Known rows, with every step that occurs
tulav, tudaf, dodidif: [ 1.16  3.06  1.52 -0.42 -3.18  3.79  1.57 -1.23 -2.41  1.79 -2.74  1.69
 -0.77  0.74 -1.37  2.34 -1.50 -1.82 -0.52  1.60 -0.15 -0.26 -1.23  0.00]
tudaf, bemuv, tulav: [-0.38  1.07 -1.46 -2.10  1.35  2.80  0.45  1.94 -1.02  4.03 -1.25 -2.15
 -0.51 -0.26  0.21  0.39  2.76 -0.10  4.86  0.89  1.20  1.60 -1.84 -2.18]
zipu, mupili: [ 1.23 -0.25  1.16  0.52 -0.43  0.73  0.39 -1.41 -1.07 -0.51 -0.28 -1.63
  0.17  1.41  0.16  2.18  1.63  0.17  2.77  3.66  1.07  1.03 -2.99 -1.88]
bemuv, zipu, mupili, tulav, tudaf, dodidif: [-0.10  1.94  0.59  0.69 -2.15  2.36 -1.06 -2.82 -3.03  0.18 -1.58 -1.31
  0.22  0.64  2.09  3.52 -2.65 -4.48  3.74  2.72  4.09  1.78 -2.55 -0.39]
bemuv, zipu, mupili, tulav: [ 0.10 -0.87  0.13 -0.04  0.28 -0.18 -2.07 -2.14 -0.54 -0.86  0.95 -3.91
  0.26 -0.17  2.71  1.97 -0.56 -2.71  6.89  2.39  2.63  3.87 -2.62 -1.77]
mupili, tulav: [ 1.14  0.81  1.05 -2.42 -0.28  0.36 -0.47 -1.54 -0.10 -0.47  1.19 -2.40
 -1.31 -0.47  0.40 -0.02 -0.57 -1.77  3.92 -0.23  0.30  3.79 -1.05 -2.59]
tudaf, medi: [ 1.77  1.65  1.60 -1.07 -0.35  0.89  0.33 -0.92 -0.72  3.12 -0.86 -0.77
 -0.94 -1.62 -0.94 -1.09  0.09  0.48  0.33  1.52  0.60  3.78 -0.91 -0.50]
bemuv, tudaf: [ 0.29  0.88  1.74 -0.66  1.95  2.57  1.38 -1.36 -0.24  1.20  2.46  1.44
 -1.17 -0.90 -0.17  1.69  0.18  2.19  4.21  1.81 -3.03  1.10 -0.99 -1.20]
mupili, zipu, bemuv: [ 0.49 -0.05  2.24 -1.20 -1.69  0.60 -3.40 -2.55 -1.65 -1.03  1.03 -1.15
 -1.57  1.41  1.37 -0.20  1.31  1.20  4.63  2.96 -1.99  4.90 -1.92 -3.44]
tulav, tudaf: [ 0.29  1.21  1.00 -1.18 -0.95  2.19  0.52 -3.19 -0.86  0.38 -2.77  0.86
 -0.07  0.49 -0.67  0.86 -0.82 -2.06  1.81  1.23 -0.84  0.63 -2.36 -0.11]
tudaf, tulav, mupili, zipu, bemuv: [ 1.38 -0.15  2.22 -0.07 -4.14  2.20 -3.91 -1.89 -3.26 -0.53  2.49 -1.76
 -1.20  1.79  1.02  0.24  2.97  0.83  5.24  0.48  0.28  4.02 -2.67 -2.10]
mupili, tulav, bemuv, tudaf, medi, dodidif: [-2.07  1.61  3.63 -3.14  2.89  0.83  3.08 -2.38 -1.36  2.71  1.86  0.28
 -1.55 -1.71  0.80 -1.33 -1.30  2.87  4.57 -0.84  0.19  7.50 -1.10  2.68]
mupili, zipu, bemuv, tudaf: [-0.52  0.43  2.69 -0.71  0.62  1.70 -2.48 -3.08 -2.00 -0.59  3.62  1.16
 -1.69  0.84  2.10  0.92  1.05  3.27  6.12  3.71 -3.65  3.99 -1.81 -3.28]
bemuv, zipu, mupili, tulav, tudaf: [-0.93 -0.04  0.01 -0.23 -0.08  0.75 -2.05 -4.80 -1.41 -1.21 -1.62 -2.28
  0.94  0.77  2.78  2.14 -1.64 -4.86  6.16  2.39  3.05  2.50 -3.77 -0.46]
mupili, tulav, tudaf, bemuv: [-0.34  2.45 -0.32 -1.15  0.50  2.50 -0.24 -2.61 -0.50  0.70 -1.57 -1.14
 -0.68  0.31  0.42 -0.99  0.21 -3.77  2.74 -0.03  2.55  2.62 -3.43 -1.89]
zipu, bemuv, tulav, tudaf: [-1.84  1.18  0.32 -3.05 -0.19  2.82 -2.92 -2.15 -2.81  1.96 -3.75  0.06
  0.26  1.39  1.13  1.63 -0.14 -0.13  5.43  2.59 -1.99  2.15 -2.56 -1.47]
bemuv, tudaf, dodidif: [ 0.96  2.73  2.30  0.44 -0.12  4.02  2.42  0.61 -1.83  2.48  2.59  2.30
 -1.77 -0.76 -0.87  2.97 -0.88  2.41  1.94  2.27 -2.12  0.15  0.18 -1.00]
bemuv, tulav, zipu: [-0.21  0.20 -0.52 -3.66  0.07  1.36 -1.46 -2.03 -2.04  1.58 -1.48 -1.38
 -0.71  0.14 -0.03  0.72  0.61 -1.69  8.18  1.86  0.08  2.62 -1.66 -0.74]
tulav, bemuv, tudaf: [-0.96  1.24  2.60 -0.94  2.35  3.96  1.38 -1.55  0.97  1.12  1.26  1.37
 -0.11 -1.54 -0.62  0.78  1.01  2.42  5.54  1.92 -3.37  3.17 -2.05  0.87]
bemuv, tulav, mupili, zipu: [ 0.21 -1.48  0.44 -5.47 -2.30  1.09 -1.83 -1.79 -4.29  1.79  0.99 -2.84
 -0.12  0.30  0.03  1.30  3.78 -0.71  8.19 -0.14  1.51  3.81 -1.67 -1.06]
mupili, zipu, bemuv, tulav, tudaf, medi, dodidif: [-2.46  0.48  1.71 -4.96 -1.27 -0.61 -1.17 -3.38 -6.36  3.27 -3.18 -0.13
 -0.80  2.37  2.88 -0.33 -0.66  1.37  4.10  1.17  1.01  6.13 -1.92  0.78]
mupili, tulav, tudaf, dodidif: [ 0.96  3.45  1.40 -1.89 -2.66  2.91  0.45 -1.94 -2.54  0.66 -1.17  0.30
 -1.15  0.53 -0.27  1.59 -2.61 -3.39  0.78  0.23  1.61  2.03 -1.08 -1.04]
tulav, mupili: [ 1.21 -0.53  1.85 -1.58 -1.57  2.32 -0.01 -1.84 -1.50  1.13  0.22 -1.69
 -0.49 -0.65 -2.20  0.62  2.54 -0.04  3.99  0.70 -0.32  1.81 -2.37 -0.06]
tudaf, tulav, mupili: [ 2.12  0.33  1.21  0.08 -3.22  3.04  0.17 -0.02 -1.51  1.25  1.53 -1.44
 -0.56  0.52 -1.25  0.76  2.21 -0.28  3.21 -1.18  0.82  0.89 -1.82 -0.07]

Rows
[-0.26  0.42  1.95 -1.25  0.31  1.22 -0.86 -2.86  0.01 -1.58 -0.27 -3.10
  0.77  0.16  0.68  0.62  1.76 -1.23  5.51  2.22  2.29  5.65 -3.89 -1.01]  zipu, mupili, tulav, bemuv
[-1.24 -0.25  1.27 -0.38  0.41  2.59 -0.71 -1.29  2.10  1.65 -1.68 -1.90
  0.55 -2.20  0.01  0.07 -0.16 -0.71  6.69  1.65 -1.67  4.21 -2.17  2.01]  tulav, bemuv, zipu
[-1.20 -0.95  1.22  1.12  0.31  2.14 -1.04 -2.06  0.86  0.26 -1.76 -2.48
  1.59 -0.69  0.86  1.68  1.24 -0.69  7.09  4.10  0.69  3.71 -3.81  1.54]  tulav, bemuv, zipu, mupili
[-0.90  2.31  1.24 -3.26 -3.49  3.03 -3.04 -1.55 -5.90  1.96 -2.37  0.62
 -0.66  2.29  1.76  2.44 -0.31 -0.56  4.36  2.87  0.15  3.15 -1.49 -2.13]  mupili, zipu, bemuv, tulav, tudaf, dodidif
[ 0.32  1.26  4.01 -0.18 -2.29  4.28 -2.13 -2.09 -5.15  1.13  4.10  1.26
 -2.10  0.26 -0.25  2.46  2.21  3.33  5.23  3.53 -1.81  3.47 -1.60 -1.89]  tulav, mupili, zipu, bemuv, tudaf, dodidif
[ 1.09  0.16  0.98 -1.00 -0.18 -0.06 -0.67 -2.28 -1.16 -1.66  1.10 -2.92
 -0.22  0.85  1.37  1.43  0.67 -1.55  4.07  2.06  2.69  3.46 -2.89 -3.07]  zipu, mupili, tulav
[ 0.75  1.77  1.15 -1.29 -0.37  0.37 -1.23 -4.68 -2.88  0.41 -2.15 -1.21
  0.71  0.27  1.27  0.15 -0.59 -3.14  0.99  2.26  5.04  4.44 -3.69 -0.84]  zipu, mupili, tulav, tudaf, medi
[-0.42  0.12 -0.93 -2.73  0.14  3.78 -0.22  0.98 -2.40  4.38 -0.94 -2.98
 -0.04 -0.77 -1.30  0.34  4.92 -0.18  6.35  0.52  2.29  1.81 -2.82 -0.84]  tudaf, bemuv, tulav, mupili
[ 0.23 -1.10  0.30  1.57 -0.10  0.63 -0.96 -1.56 -0.33  0.32 -0.43 -2.41
  0.54  0.15  1.57  2.53  0.35 -1.14  5.58  3.90  1.05  1.44 -2.90 -0.57]  bemuv, zipu, mupili
[-0.34  1.73 -0.30  0.45  0.51  2.15 -0.51 -3.39 -1.53 -0.61 -1.78 -1.92
  0.29  1.72  1.43  0.68  1.51 -3.72  2.91  2.21  4.92  2.21 -5.16 -2.39]  zipu, mupili, tulav, tudaf, bemuv
[-0.11  0.63  1.94  0.26 -0.37  1.74 -3.77 -3.97 -1.19 -0.82 -1.25 -0.44
 -1.95  0.60 -0.06 -0.49  0.02  0.04  5.67  4.65 -2.54  3.70 -3.17 -1.58]  tulav, zipu, bemuv
[-0.64  1.02  2.86 -1.25  2.03  0.43  4.25 -1.13 -2.43  3.91  1.80  1.56
 -2.18 -0.61  0.36  0.14 -1.22  4.28  1.76  0.58 -1.18  3.16 -0.26  1.66]  bemuv, tudaf, medi, dodidif
[-0.64  1.19  2.68  0.29  1.97  3.04 -1.37 -1.60 -0.68  0.78  2.15  1.59
 -1.58 -0.12  0.79  1.29  0.26  3.84  4.61  3.91 -4.89  2.42 -1.92 -2.53]  zipu, bemuv, tudaf
[ 0.91  1.64  1.36  0.26 -1.76  3.41  0.69  0.57  1.12  0.93 -0.47 -0.70
 -0.05  0.11 -0.25 -0.17  0.85  0.09  3.36 -0.72 -0.41  2.84 -1.76  0.69]  tudaf, tulav, bemuv
[ 1.97  1.34  0.37  0.89 -2.08  2.07 -0.72 -1.71 -0.77 -0.19  0.41 -0.28
 -1.41  1.18 -0.01 -0.14 -0.12 -1.89  4.50  0.32  0.54  1.20 -1.74 -0.40]  tudaf, tulav, zipu
[ 1.41  0.01  1.71 -0.54 -1.91  2.87 -0.28 -1.76 -3.21  0.22  5.42  0.56
 -0.97  0.73  0.67  1.55  2.64  1.05  6.19 -0.93  0.29  1.90 -1.50 -0.77]  bemuv, tudaf, tulav, mupili, zipu
[-0.86  1.00  2.46  0.50  2.13  2.90 -2.90 -4.27 -1.44 -0.31  1.53  1.83
 -2.21  0.06  0.45  0.66  0.01  2.17  7.46  5.03 -4.16  3.11 -2.94 -1.60]  tulav, zipu, bemuv, tudaf
[ 1.34 -1.28  1.98 -2.64 -2.97  1.06 -1.15 -3.11 -2.63 -0.20  1.54 -1.92
 -0.63  0.34 -0.88  0.37  3.19 -0.79  5.45  0.59  0.72  3.75 -2.25 -0.98]  tulav, mupili, zipu
[-1.75  0.11  1.10 -0.91  0.19 -1.33  0.48 -4.54 -3.64  1.56 -2.30 -2.05
  0.10  0.69  3.11  0.56 -2.90 -2.73  3.72  1.04  5.06  4.74 -3.05  2.56]  bemuv, zipu, mupili, tulav, tudaf, medi, dodidif
[ 1.25  0.94  1.50  0.56 -0.65  4.25  0.95 -0.38 -1.77  1.54  4.10  0.80
 -0.82 -0.24 -0.71  1.88  2.01  1.68  4.80 -0.79 -0.92  0.27 -1.63  0.14]  bemuv, tudaf, tulav, mupili
[ 0.88 -0.26  0.92  0.82 -0.48  0.78 -1.11 -4.17 -1.81 -1.47 -1.07 -1.20
 -0.38  1.49 -0.10  1.20  1.54 -1.74  5.43  4.69  1.72  1.71 -4.09 -1.13]  tulav, zipu, mupili
[-0.23 -0.05  0.62  2.83 -1.11  2.91 -0.95 -0.20  0.76  0.33 -0.76 -2.37
  1.48  0.34  1.98  1.67  0.76 -0.91  6.26  1.98  1.91  2.62 -3.37  1.49]  tudaf, tulav, bemuv, zipu, mupili
[ 0.29  0.78  2.32 -1.61 -0.43 -0.71  3.46 -0.62 -2.20  3.54 -0.91 -0.58
 -1.68 -0.05 -0.29 -1.06 -1.07  2.11  0.17  0.10  0.56  3.74 -0.69  1.50]  tudaf, medi, dodidif
[ 1.85  0.58  0.31  2.46 -2.05  1.60 -0.94 -2.40 -1.88 -1.62  0.13 -1.04
 -0.57  2.56  0.92  1.34  1.15 -1.95  4.80  2.71  2.87  0.85 -3.50 -0.94]  tudaf, tulav, zipu, mupili
[-0.81  0.90 -0.55 -4.13 -0.19  2.30 -0.01 -1.77 -2.47  2.24 -3.32 -0.04
  0.75  0.55  0.32  1.73 -0.21 -1.94  4.75  0.58 -0.13  0.89 -1.71 -0.19]  bemuv, tulav, tudaf
[-0.70 -0.28  0.79 -3.82 -0.93  0.59 -3.87 -1.19 -3.24  0.92  0.15 -1.90
 -0.68  1.37  2.34  0.84  1.77  1.37  7.42  2.42 -1.25  5.22 -1.40 -3.68]  mupili, zipu, bemuv, tulav
